What can hang from each mark
L: M V
M: F L
S: V
V: D J L S
Q: S
D: V
F: M
C: V

Each row was made from one small tree. The marks that hang from a mark follow it in brackets, in alphabetical order. Every link used is in the known rows. Write each row's tree.
Known rows
M(F L(V)): [ 3.55 -1.72 -2.81 -2.29  2.04 -0.29  1.44  0.99 -0.69  4.78 -1.55 -0.30
 -0.96  2.93  1.32  2.31  3.03  1.67 -1.01 -2.45  0.29 -0.29  4.13  4.78
  0.77  3.83  2.12  2.79  3.45 -0.98 -0.41 -0.19  2.90  0.80  1.73 -0.43
 -4.34  3.78  0.99]
Q(S(V(D J L))): [ 3.68 -1.07 -0.70  0.59  2.94 -4.51  1.70  0.60  1.33  1.09  1.43 -2.39
  1.99  2.36 -1.22 -0.15  0.23  0.24 -0.98 -2.27  5.21  2.29  2.28  4.86
  0.66  0.25  3.43 -0.01  0.65 -0.72 -3.75  2.73  1.56  0.29  2.91  0.94
 -2.21 -0.67  0.95]
F(M(L(V(S)))): [ 4.20 -1.36 -2.08 -0.73  1.45 -2.97  2.16  1.41 -0.56  1.37  1.53 -1.21
  0.72  2.96  1.78 -0.40  2.25  0.63 -1.80 -2.31  2.22  0.22  3.74  4.63
  0.79  2.37  2.39  0.90  1.64 -2.00  0.09  1.21  1.99  0.68  1.51  0.23
 -4.01  2.98  0.80]
D(V(J L(M) S)): [ 3.77 -0.92 -0.93 -0.75  1.72 -4.49  1.50  1.09 -0.01  0.67  2.86 -2.58
  2.05  1.49  2.26 -0.35  1.44  0.34 -2.23 -3.26  3.11 -0.71  4.08  4.67
 -0.33 -0.41  3.52 -0.87  0.72 -1.95 -2.83  1.84  1.50  0.74  2.46  0.61
 -2.60  0.27  0.30]
Q(S(V(D J L(M(F))))): [ 3.95 -0.63 -2.62  0.80  0.82 -4.78  1.22 -0.41  1.56  1.50  1.37 -3.41
  2.89  1.26  1.45  1.11  3.16  0.81 -1.68 -0.66  2.82  1.95  3.30  5.02
  0.75  0.91  4.13  1.77 -0.16 -1.19 -2.18  2.56  1.95  0.93  3.14  2.13
 -3.88 -0.13  1.73]
F(M(L(V(J S)))): [ 4.45 -1.69 -1.99  0.48  1.05 -4.19  2.07  0.66 -0.08  0.87  2.73 -2.39
  1.04  2.25  2.35 -0.32  1.48  1.09 -1.85 -1.73  3.50  0.81  3.39  4.76
  0.20  0.87  2.99  1.23  0.72 -1.71  0.01  0.71  2.40  0.90  2.50 -0.46
 -2.88  1.05  1.08]
V(J L S): [ 3.64 -0.93 -1.00 -0.38  2.81 -4.77  1.37  1.30  0.49  1.38  1.72 -2.02
  2.18  1.55  0.61 -1.24  0.62  0.20 -1.23 -3.68  5.44  0.17  3.23  5.36
  0.22 -0.94  3.45  0.06  1.84 -0.63 -2.97  2.02  1.63  0.69  1.60 -0.72
 -1.48 -0.28  1.44]
L(V): [ 3.63 -1.47 -0.65 -2.68  2.20 -1.73  1.95  2.58  0.02  2.81 -0.81 -0.42
  0.72  4.54 -0.74  0.63  0.81  0.98 -1.16 -3.85  2.50 -1.54  4.79  4.52
  0.67  3.53  1.75 -0.16  4.92 -2.32 -2.09 -0.02  1.75 -0.43  1.56 -0.28
 -3.61  4.23  0.56]
C(V): [ 4.09 -2.87 -1.46 -3.18  2.31 -1.95  1.62  4.05  0.29  3.03 -0.36 -0.31
 -0.73  4.38 -1.17  0.98  0.88 -0.70 -0.37 -5.76  2.60 -1.40  4.37  5.31
  0.58  4.54  2.42  0.92  3.37 -2.81 -3.97 -0.20  1.74 -0.77  1.61 -0.73
 -2.83  5.15  1.11]
S(V(D J L(M(F)))): [ 4.45 -1.59 -1.98 -0.20  0.16 -4.74  1.21 -0.07  0.91  1.79  1.46 -2.32
  3.33  1.36  1.24  1.62  2.76  1.97 -1.96 -1.97  3.40  0.82  3.06  4.81
 -0.14  1.93  3.78  1.92  0.57 -1.02 -1.89  1.40  1.71  0.53  3.01  1.22
 -2.28 -0.22  1.46]
F(M(L)): [ 3.68 -2.42 -3.38 -0.88  0.66 -2.38  0.81  3.49  0.09  3.17  0.54 -1.29
  1.06  2.66 -1.14  0.99  0.86  0.42 -1.22 -4.30  2.63  1.30  3.99  4.93
  0.70  2.56  2.79  2.03  2.07 -1.46 -1.21  0.10  1.07  0.12  2.00 -1.38
 -2.79  5.20  1.14]
C(V(D J L(M(F)) S)): [ 4.64 -1.62 -1.73 -0.35  1.02 -5.96  1.62 -0.24  1.24  1.04  2.52 -2.96
  1.36  0.55  4.35  0.91  2.96  0.14 -1.50 -2.40  3.65  0.32  3.43  5.21
 -0.33  1.12  3.95  2.27 -1.79 -2.21 -3.38  1.07  2.92  0.74  2.40  0.93
 -2.97 -1.29  2.63]
Q(S): [ 2.76 -0.84 -2.15 -1.75  2.12 -2.13  1.02  3.01  0.58  2.93 -0.92 -1.64
  0.70  3.35 -1.75  0.54  0.55 -0.96 -0.49 -3.85  3.36  0.40  4.38  5.06
  1.69  2.38  3.06  0.30  4.13 -1.81 -3.40  1.32  1.27 -0.55  1.71  0.48
 -4.02  5.18  1.26]
Q(S(V(J L(M)))): [ 4.20 -0.77 -2.10  1.04  1.13 -3.74  1.79  0.67  0.95  1.03  2.56 -3.46
  3.41  2.35 -0.75 -1.13  2.61  0.45 -1.74 -1.50  2.35  0.54  4.32  5.11
  0.59  0.75  3.66  0.74  2.04 -1.76 -1.92  3.16  1.36  1.53  2.71  1.16
 -2.95  1.71  0.42]
V(D J L(M(F))): [ 3.40 -1.18 -2.34 -0.01  0.39 -4.69  0.92  0.56  1.55  2.49  1.11 -2.62
  3.03  0.48  2.10  1.92  1.90  1.63 -1.59 -2.19  3.82  0.71  4.17  4.89
 -0.21  1.00  3.76  2.20  0.28 -1.35 -2.83  0.31  1.92  0.69  2.70 -0.26
 -2.10 -0.14  1.90]
L(M V(D J S)): [ 3.89 -0.23  0.79 -0.27  0.72 -5.64  2.40 -0.29  0.30 -0.22  2.83 -3.02
  2.71  1.84  3.36  0.70  1.30  1.73 -1.83 -1.30  4.96 -0.95  4.18  3.94
  0.05  1.75  2.42 -0.55  0.64 -3.33 -1.79  0.51  2.86 -0.19  2.55  1.52
 -3.28 -0.06  1.50]
C(V(J L(M(F)) S)): [ 4.67 -1.82 -2.81 -0.59  1.19 -4.80  1.44  0.35  0.67  1.39  2.50 -2.78
  1.37  1.19  3.87  0.10  3.70 -0.25 -1.80 -2.44  2.16 -1.01  4.07  5.59
  0.01  1.34  4.20  2.47 -0.19 -1.93 -2.35  1.50  2.31  1.37  2.00  0.59
 -2.80  0.26  2.49]

Write each row's tree
[ 4.58 -1.72 -3.10 -0.22  0.13 -3.78  1.05  0.42  0.57  2.23  1.05 -2.19
  3.26  1.73  0.32  0.63  3.52  1.46 -1.87 -2.17  1.85 -0.22  4.03  5.19
  0.11  1.69  4.25  2.35  2.46 -0.98 -1.11  1.82  1.47  1.19  2.48  0.89
 -2.24  1.79  1.21]
S(V(J L(M(F))))
[ 3.58 -0.87 -0.74 -0.35  2.18 -3.07  2.30 -0.13 -0.44  1.97  2.08 -1.87
 -0.02  2.26  2.29  0.25  1.69  1.57 -1.52 -2.20  3.21 -0.24  3.48  4.67
  0.08  0.73  2.14  0.68  1.74 -1.76 -0.67  1.01  3.22  0.93  2.27 -0.18
 -3.15  0.51  1.05]
M(L(V(J S)))
[ 3.55 -0.85 -1.08 -0.98  1.65 -4.12  1.61 -1.52  0.07  2.59  0.75 -1.83
 -0.43  1.03  4.26  2.33  2.01  2.10 -1.07 -1.11  3.86  1.07  2.34  4.50
  0.54  1.16  2.77  1.63 -0.16 -0.97 -1.11  0.44  3.90  0.45  2.89  0.79
 -3.76 -1.29  2.03]
M(F L(V(D J S)))
[ 4.18 -1.19 -0.84 -0.43  1.57 -4.10  2.03  1.13 -0.14  0.92  1.64 -1.44
  0.73  2.37  2.88  0.52  1.39  1.09 -1.68 -2.16  3.73  1.54  2.73  4.02
  0.76  2.19  2.08  0.32 -0.32 -2.09 -0.82  0.68  2.39  0.00  1.93  0.48
 -3.63  1.09  1.30]
F(M(L(V(D S))))
[ 4.03 -1.00 -2.71 -1.33  1.26 -4.30  0.89  0.34 -0.16  1.66  1.59 -2.79
  1.87  0.89  3.77  0.85  2.96  0.34 -2.02 -2.75  2.05 -0.26  3.99  4.97
 -0.02  0.00  4.49  0.54  0.47 -1.34 -2.24  1.84  1.78  0.93  2.59  1.17
 -3.36  0.31  1.17]
D(V(J L(M(F)) S))
[ 4.31 -2.60 -2.46  0.40  0.87 -2.61  1.74  1.78  0.53  1.92  1.95 -2.00
  1.12  3.17  0.27  0.31  0.99  1.85 -1.39 -2.27  2.52  0.56  4.14  5.02
 -0.10  1.54  2.40  1.84  1.90 -1.93 -0.28 -0.40  2.25  1.23  2.81 -1.77
 -2.48  2.66  0.58]
F(M(L(V(J))))
[ 4.23 -1.40 -0.48  0.47  0.28 -5.00  1.75  0.69  0.91  0.70  2.60 -2.62
  3.83  1.96  0.16  0.30  1.53  1.83 -1.93 -2.54  4.25  0.46  3.51  4.49
 -0.40  1.56  2.80  0.34  0.65 -1.83 -2.48  1.54  1.44  0.29  2.99  0.72
 -1.57 -0.09  0.65]
S(V(D J L(M)))
[ 3.12 -1.45  0.14 -0.18  1.82 -3.05  2.49  0.47  0.75  2.62  1.16 -1.69
  0.00  2.43  1.05  1.39  0.46  2.62 -0.99 -2.44  3.87  0.37  3.27  4.36
 -0.36  2.13  1.42  0.96  1.20 -2.33 -1.95 -0.55  3.51  0.10  3.33 -0.76
 -2.58  0.20  1.15]
M(L(V(D J)))
[ 3.80 -0.68 -1.20 -1.81  1.92 -3.46  1.67  2.02 -1.03  1.29  1.46 -1.68
  1.80  2.13  2.15 -0.28  2.24 -0.21 -2.39 -3.77  2.14 -0.99  4.46  4.35
  0.01  1.30  2.89 -1.32  1.51 -2.13 -2.76  2.30  1.01  0.54  1.54  1.18
 -3.71  1.75  0.07]
D(V(L(M) S))
[ 3.76 -1.65 -0.16 -1.37  2.58 -3.45  1.69  2.14  0.46  1.93  0.21 -0.11
  1.93  3.26 -1.45  0.44  0.66  1.04 -1.37 -4.35  4.48  0.83  2.46  4.44
  0.39  2.39  2.34 -0.34  2.21 -0.88 -3.44  1.70  1.17 -0.51  2.11  0.51
 -1.93  0.83  0.40]
S(V(D L))
[ 4.16 -1.68 -0.99  0.69  1.14 -5.12  2.19  0.08  0.49  0.40  2.95 -2.49
  1.23  1.87  2.78  0.70  0.72  1.75 -1.58 -1.48  5.01  1.78  2.65  4.21
  0.12  0.64  2.75  0.81 -1.35 -2.18 -0.75  0.45  2.73  0.24  2.96  0.04
 -2.81 -0.56  1.26]
F(M(L(V(D J S))))
[ 3.08 -0.79  0.14  0.01  2.71 -5.88  1.48  0.70  1.19  0.91  2.08 -2.16
  2.22  0.96  1.55  0.01 -0.33  0.56 -1.20 -3.62  6.95  1.20  2.26  4.76
  0.18 -0.67  3.32 -0.18  0.04 -0.81 -3.99  1.69  1.81  0.02  2.17 -0.15
 -1.08 -2.32  1.89]
V(D J L S)
[ 3.75 -1.36 -3.24 -0.15  0.37 -3.61  0.76  1.13  1.21  3.06  1.21 -2.82
  3.03  1.03  1.50  0.97  2.77  1.17 -1.66 -2.32  2.20 -0.51  5.02  5.32
 -0.05  0.96  3.92  2.73  2.25 -0.93 -1.84  0.54  1.62  1.05  2.11 -0.66
 -2.38  1.74  1.68]
V(J L(M(F)))
[ 3.78 -0.47 -3.14 -1.43  0.93 -4.03  0.99  0.99 -0.22  2.30  0.46 -1.82
  2.92  0.92  2.94  0.12  4.28 -0.11 -2.08 -2.54  2.13 -0.43  4.65  5.09
  0.80  1.29  3.95  1.93  1.69 -0.82 -1.39  2.22  1.27  0.78  0.99  1.30
 -3.52  1.90  1.80]
V(L(M(F)) S)
[ 4.28 -2.15 -2.67 -0.62  1.12 -1.81  1.92  2.61 -0.18  2.58  0.75 -1.13
  0.80  3.84  0.21  0.33  1.64  1.27 -1.62 -2.91  1.31  0.18  4.50  4.80
  0.34  3.48  1.86  1.50  2.60 -1.93 -0.43 -0.15  1.83  0.56  1.73 -1.16
 -3.54  4.29  0.54]
F(M(L(V)))
[ 2.96 -1.61 -0.47 -0.16  2.33 -4.61  1.49  1.62  1.70  1.90  0.91 -1.84
  2.40  1.85 -0.30  0.68 -0.54  1.14 -0.85 -3.95  5.98  1.06  3.08  4.92
 -0.17  0.49  2.79  0.54  1.15 -0.99 -4.46  0.35  1.69 -0.10  2.48 -1.50
 -0.91 -0.76  1.47]
V(D J L)
[ 3.86 -1.72 -1.34 -0.71  1.22 -2.96  1.44  2.15  0.32  1.97  1.86 -2.43
  2.22  2.34  0.38  0.42  1.15  1.06 -1.89 -3.55  2.15 -0.96  4.93  4.76
 -0.73  0.75  2.92 -0.15  1.74 -2.35 -3.27  0.73  1.51  0.63  2.62 -0.59
 -2.32  1.81 -0.03]
D(V(J L(M)))
[ 3.64 -0.92 -0.54 -1.32  2.04 -3.90  2.08  0.53 -0.03  0.98  1.36 -1.70
  0.99  3.02  1.68 -0.06  0.64  1.06 -1.18 -2.50  4.77 -0.94  3.89  4.62
  0.41  1.18  2.79 -0.58  3.02 -1.96 -1.86  0.85  2.42  0.09  2.10  0.29
 -2.57  1.20  1.35]
L(V(J S))
[ 3.35 -1.60 -1.48 -0.96  1.33 -2.56  1.68 -0.51  0.53  3.70 -0.13 -1.64
 -0.43  1.80  2.19  3.05  1.54  2.75 -1.08 -1.75  2.63  0.87  2.96  4.59
  0.26  2.21  2.34  2.38  0.80 -1.11 -1.57 -0.74  3.91  0.22  3.20 -0.28
 -3.30  0.13  1.56]
M(F L(V(D J)))
[ 4.28 -1.29  0.10  0.29  1.74 -6.12  2.50  0.45  1.09  0.07  3.87 -2.84
  1.90  1.27  3.35 -0.52  1.67  0.03 -1.97 -2.99  4.65 -0.10  3.67  4.97
 -0.53  0.77  3.01  0.53 -1.66 -3.00 -3.85  1.23  2.46  0.52  2.27  0.50
 -2.08 -1.37  1.81]
C(V(D J L(M) S))
[ 3.71 -0.98 -3.53 -1.53  0.76 -2.45  0.68  2.01  0.46  3.40 -0.47 -1.64
  2.74  1.80  1.02  0.70  3.55  0.45 -1.74 -3.04  1.33 -0.75  5.21  5.17
  0.52  2.52  3.53  2.51  2.93 -1.22 -1.78  0.80  1.21  0.79  1.54 -0.17
 -3.35  3.33  1.57]
V(L(M(F)))
[ 4.15 -0.20 -0.65 -1.72  0.89 -3.35  2.35  1.28 -0.96  0.85  1.22 -2.10
  2.11  3.08  2.49 -0.24  3.13  0.64 -2.14 -2.23  2.33 -2.25  5.41  4.12
  0.58  3.12  2.26 -0.30  3.11 -3.15 -0.87  1.15  1.90  0.09  1.07  1.74
 -4.36  3.42  0.86]
L(M V(S))
[ 3.45 -1.43 -0.74 -1.32  3.22 -4.01  1.45  1.42 -0.19  1.28  1.85 -1.45
  0.97  2.10  1.30 -0.16 -0.02 -0.01 -1.40 -4.32  4.27  0.03  2.85  4.78
 -0.19 -0.55  3.44 -1.30  1.30 -1.04 -3.85  1.94  1.58  0.26  2.55  0.11
 -2.09 -0.26  0.45]
D(V(J L S))
[ 4.17 -0.43 -2.14 -2.48  0.29 -3.22  1.43  0.63 -0.72  1.95 -0.12 -1.60
  1.65  2.43  3.69  1.17  4.24  0.68 -1.92 -1.63  1.26 -1.67  5.09  4.46
  1.20  3.61  3.18  1.02  2.82 -2.23 -0.21  1.20  2.19  0.23  1.23  2.23
 -5.17  3.64  1.70]
L(M(F) V(S))
[ 3.31 -2.21 -1.34 -1.46  3.04 -2.60  1.12  2.31  0.39  2.52  0.87 -1.31
  0.49  2.87 -0.85  0.69 -0.34  0.50 -1.15 -4.68  3.11  0.03  3.51  4.88
 -0.41  0.47  2.92 -0.73  2.39 -1.17 -3.84  0.72  1.46  0.19  2.59 -1.32
 -1.74  1.19 -0.03]
D(V(J L))
[ 3.44 -0.66 -0.80 -1.76  2.62 -2.23  2.24  0.82 -1.10  2.52  0.61 -0.88
 -0.26  2.78  2.18 -0.01  2.38  0.89 -1.54 -2.60  2.27 -0.57  3.75  4.35
  0.81  2.30  1.60  0.32  2.57 -1.77 -0.74  1.47  2.71  0.64  1.64  0.55
 -4.11  2.27  0.70]
M(L(V(S)))
[ 4.40 -1.17 -0.47 -0.51  1.07 -3.89  1.75  1.80  0.37  1.44  1.41 -1.46
  3.60  2.66 -0.25  0.52  2.30  1.25 -1.89 -3.15  3.42  0.34  3.57  4.24
  0.16  2.87  2.42  0.11  1.56 -1.96 -2.44  2.01  1.05 -0.10  2.13  1.29
 -2.57  1.53  0.63]
S(V(D L(M)))
[ 3.85 -0.03 -0.78 -2.22  0.17 -4.27  1.63 -0.09 -0.27  1.31  0.17 -1.82
  1.63  1.72  4.32  2.20  3.37  0.86 -1.70 -1.29  2.78 -0.86  4.22  3.97
  0.93  3.51  2.85  0.62  1.23 -2.44 -1.26  0.57  2.60 -0.44  1.63  2.71
 -5.18  1.38  1.87]
L(M(F) V(D S))
[ 2.99 -0.76  0.15 -1.04  1.38 -5.81  1.33  1.31  0.58  0.62  1.30 -1.86
  1.53  1.32  0.99  1.23 -0.55  0.70 -0.61 -3.93  7.21  1.07  2.58  4.53
  0.62  0.42  3.22 -0.46  0.76 -1.68 -3.61  0.69  1.99 -1.12  2.64  0.42
 -1.68  0.62  2.04]
V(D J S)
[ 3.28 -1.28 -0.05 -1.55  2.33 -1.61  2.22  1.38 -0.18  3.22 -0.16 -0.51
 -0.22  3.09  0.57  1.75  1.21  1.97 -1.07 -2.79  2.67  0.04  3.47  4.12
  0.42  3.61  0.97  0.68  1.53 -2.14 -1.98 -0.21  3.08 -0.18  2.15 -0.54
 -3.60  2.03  0.66]
M(L(V(D)))
[ 3.32 -0.44  0.23 -1.50  2.58 -3.28  2.53  0.37 -0.52  2.20  0.81 -1.14
 -0.16  2.34  2.75  0.88  1.32  1.40 -1.51 -2.44  3.94  0.51  2.81  3.95
  0.59  2.50  1.11  0.00  0.78 -1.97 -1.69  1.27  3.22 -0.35  1.95  0.96
 -4.13  0.16  1.12]
M(L(V(D S)))
[ 3.68 -0.72  0.97 -0.90  2.01 -5.18  2.13  0.04  0.40  0.31  1.58 -2.01
  0.88  2.24  2.24  0.83  0.00  1.28 -1.00 -2.48  5.99 -0.22  2.94  4.18
  0.37  1.36  2.38 -1.05  1.36 -2.14 -2.76  0.47  2.71 -0.80  2.63  0.89
 -2.67 -0.89  1.87]
L(V(D J S))
[ 3.38 -0.82 -2.39 -1.28  0.44 -3.76  1.15  1.56  0.84  2.96 -0.42 -1.72
  2.88  1.37  1.91  2.00  2.75  0.97 -1.86 -2.61  2.71  0.29  4.33  4.71
  0.49  2.42  3.22  1.98  1.09 -1.33 -2.73  0.49  1.69  0.14  1.84  0.29
 -3.32  1.33  1.91]
V(D L(M(F)))
[ 3.86 -0.59 -3.17 -0.11  0.62 -4.99  0.95  0.07  0.69  1.70  1.66 -2.93
  3.23  0.35  3.10  0.05  3.25  0.36 -2.08 -1.88  3.20 -0.28  4.15  5.39
  0.38 -0.20  4.47  2.12  1.04 -0.91 -1.53  1.80  1.69  1.29  1.95  0.75
 -2.53  0.40  2.16]
V(J L(M(F)) S)
[ 4.10 -1.47 -2.66 -1.32 -0.35 -3.04  1.33  0.39  0.43  2.40  0.42 -2.37
  2.02  2.50  1.97  1.90  2.98  2.08 -1.60 -1.33  1.44 -1.80  5.48  4.78
 -0.08  2.96  3.20  2.33  3.34 -2.50 -0.72 -0.81  2.47  0.61  2.48  0.22
 -3.66  3.31  1.50]
L(M(F) V(J))
[ 4.42 -1.33 -1.69 -1.68  1.63 -4.84  1.64  0.85  0.40  1.54  1.29 -1.85
  1.14  1.25  4.22  1.01  3.91 -0.45 -1.72 -2.82  2.42  0.00  3.65  4.79
  0.46  2.68  3.53  1.73 -1.04 -2.32 -3.09  1.49  2.49  0.29  1.61  1.46
 -3.69  0.26  2.34]
C(V(D L(M(F)) S))
[ 3.21 -0.71 -1.31 -2.18  1.93 -3.10  1.70 -0.39 -0.68  3.22 -0.46 -0.85
 -0.75  1.68  3.75  2.55  2.78  1.53 -1.28 -1.67  2.79  0.80  2.49  4.28
  0.94  2.74  2.24  1.39  0.62 -1.24 -1.16  0.73  3.44  0.02  2.01  1.70
 -4.72  0.44  1.75]
M(F L(V(D S)))
